(in the rows, 100 means zero)
Known rows, with every step that occurs:
kezed > nafira > vetomul > rusut > rezik > veduz: 95,98,91,105,100,102,90,107,85,97,100,101,72,113,89,91,102,106,92,97,104
padalom > veduz > vetomul > rusut > rezik: 96,119,96,87,93,99,94,84,110,88,110,102,150,88,80,104,93,100,106,105,113
padalom > veduz > vetomul: 102,101,86,99,102,92,111,92,114,104,108,99,139,85,101,101,98,103,110,99,91
kezed > nafira > rezik > veduz > vetomul > rusut: 98,94,107,111,106,99,92,100,83,104,102,89,19,115,106,97,102,106,96,97,100
rusut > vetomul > veduz: 103,101,76,98,90,101,118,84,110,102,101,103,119,98,106,100,99,88,80,102,93
vetomul > rusut > kezed > nafira > rezik: 103,104,114,107,101,105,88,120,99,100,88,106,51,104,112,105,100,98,107,103,110
veduz > padalom: 105,90,98,97,106,99,131,89,107,101,99,93,106,95,116,97,102,98,118,109,77
kezed > nafira > rezik > rusut > vetomul > veduz: 95,88,91,105,106,97,94,107,88,112,99,96,28,120,116,95,103,98,85,88,111
kezed > nafira > vetomul > rusut > rezik > veduz > padalom: 94,96,107,95,107,99,92,98,82,96,102,94,80,121,91,94,104,106,100,99,102
kezed > nafira > vetomul > rusut > rezik: 101,104,87,106,99,101,94,103,97,100,93,105,89,100,91,100,97,101,94,105,99
kezed > nafira: 106,89,75,117,107,100,120,105,96,112,93,101,52,93,126,94,104,100,110,106,76
padalom > veduz > vetomul > rusut > kezed > nafira > rezik: 100,113,117,99,103,96,70,114,102,101,99,104,92,101,96,112,97,103,107,94,122
rusut > rezik > veduz: 92,98,97,105,99,103,121,100,101,94,109,102,105,104,90,86,104,106,119,104,91
padalom > veduz: 104,92,75,103,103,97,117,108,111,101,104,103,107,82,114,98,102,102,115,96,97
nafira > vetomul > rusut > rezik: 100,107,95,98,92,103,105,95,111,90,97,105,137,93,81,100,94,100,95,107,102
kezed > nafira > rezik > rusut > vetomul: 99,88,99,119,110,94,98,107,96,118,95,95,44,119,119,91,103,104,104,94,96
rezik > veduz > padalom: 99,84,102,96,107,99,125,93,94,98,108,90,90,107,115,89,107,103,116,101,81
padalom > veduz > vetomul > rusut > rezik > nafira > kezed: 94,103,125,105,100,99,89,93,107,98,111,102,119,90,75,109,97,108,102,94,115
padalom > veduz > vetomul > rusut > rezik > nafira: 96,114,103,98,98,104,94,90,103,95,114,100,139,85,80,109,98,101,101,102,114
nafira > vetomul > rusut: 107,93,86,98,93,101,106,97,107,95,93,100,111,88,104,100,96,96,86,102,94

Rows:
97,99,95,107,101,105,115,107,104,102,105,108,126,93,74,107,103,101,84,96,101	rusut > rezik > nafira > vetomul > veduz
96,87,114,73,107,96,82,112,85,103,96,98,103,115,105,98,106,98,92,86,107	rezik > rusut > kezed > nafira > vetomul > veduz > padalom
95,91,100,96,99,98,103,98,101,102,103,97,73,113,106,96,100,96,87,90,113	nafira > rezik > rusut > vetomul > veduz
97,96,132,95,109,103,84,116,83,96,97,95,41,124,112,99,106,103,115,96,113	vetomul > rusut > kezed > nafira > rezik > veduz > padalom
106,104,109,90,88,102,94,104,111,90,89,107,152,91,94,103,95,94,92,102,103	nafira > vetomul > rusut > kezed
108,86,78,120,107,94,114,110,101,114,90,102,79,96,112,97,103,104,98,98,77	kezed > nafira > vetomul
97,113,110,104,95,108,106,79,101,96,108,97,131,91,82,105,97,97,97,114,95	veduz > vetomul > rusut > rezik > nafira
98,110,92,96,91,108,111,89,106,87,101,104,111,91,94,98,96,95,106,114,100	vetomul > rusut > rezik
108,90,93,108,99,106,108,101,101,102,94,97,101,84,104,105,100,98,79,99,94	rezik > nafira > vetomul > rusut
102,111,125,103,98,101,84,104,100,102,92,101,84,106,99,108,96,99,103,105,104	veduz > vetomul > rusut > kezed > nafira > rezik
97,106,111,92,95,103,81,96,84,97,99,97,95,110,104,94,102,97,96,102,98	rezik > veduz > vetomul > rusut > kezed > nafira
101,116,108,79,89,99,82,95,111,89,103,104,171,86,93,107,95,94,102,100,116	padalom > veduz > vetomul > rusut > kezed
103,105,86,87,94,98,96,87,107,93,106,96,124,83,104,104,95,97,96,101,106	padalom > veduz > vetomul > rusut
106,98,101,111,101,96,101,119,106,110,86,109,126,100,102,100,102,102,103,97,86	rusut > kezed > nafira > vetomul
96,101,130,113,107,95,93,115,94,109,101,100,81,119,93,97,104,109,116,94,95	rusut > kezed > nafira > rezik > veduz > vetomul
102,99,91,89,97,98,120,77,107,101,103,97,125,108,107,103,100,89,89,104,91	rusut > vetomul > veduz > padalom
102,113,99,88,98,98,72,103,98,99,99,104,125,93,105,106,98,97,102,98,113	padalom > veduz > vetomul > rusut > kezed > nafira
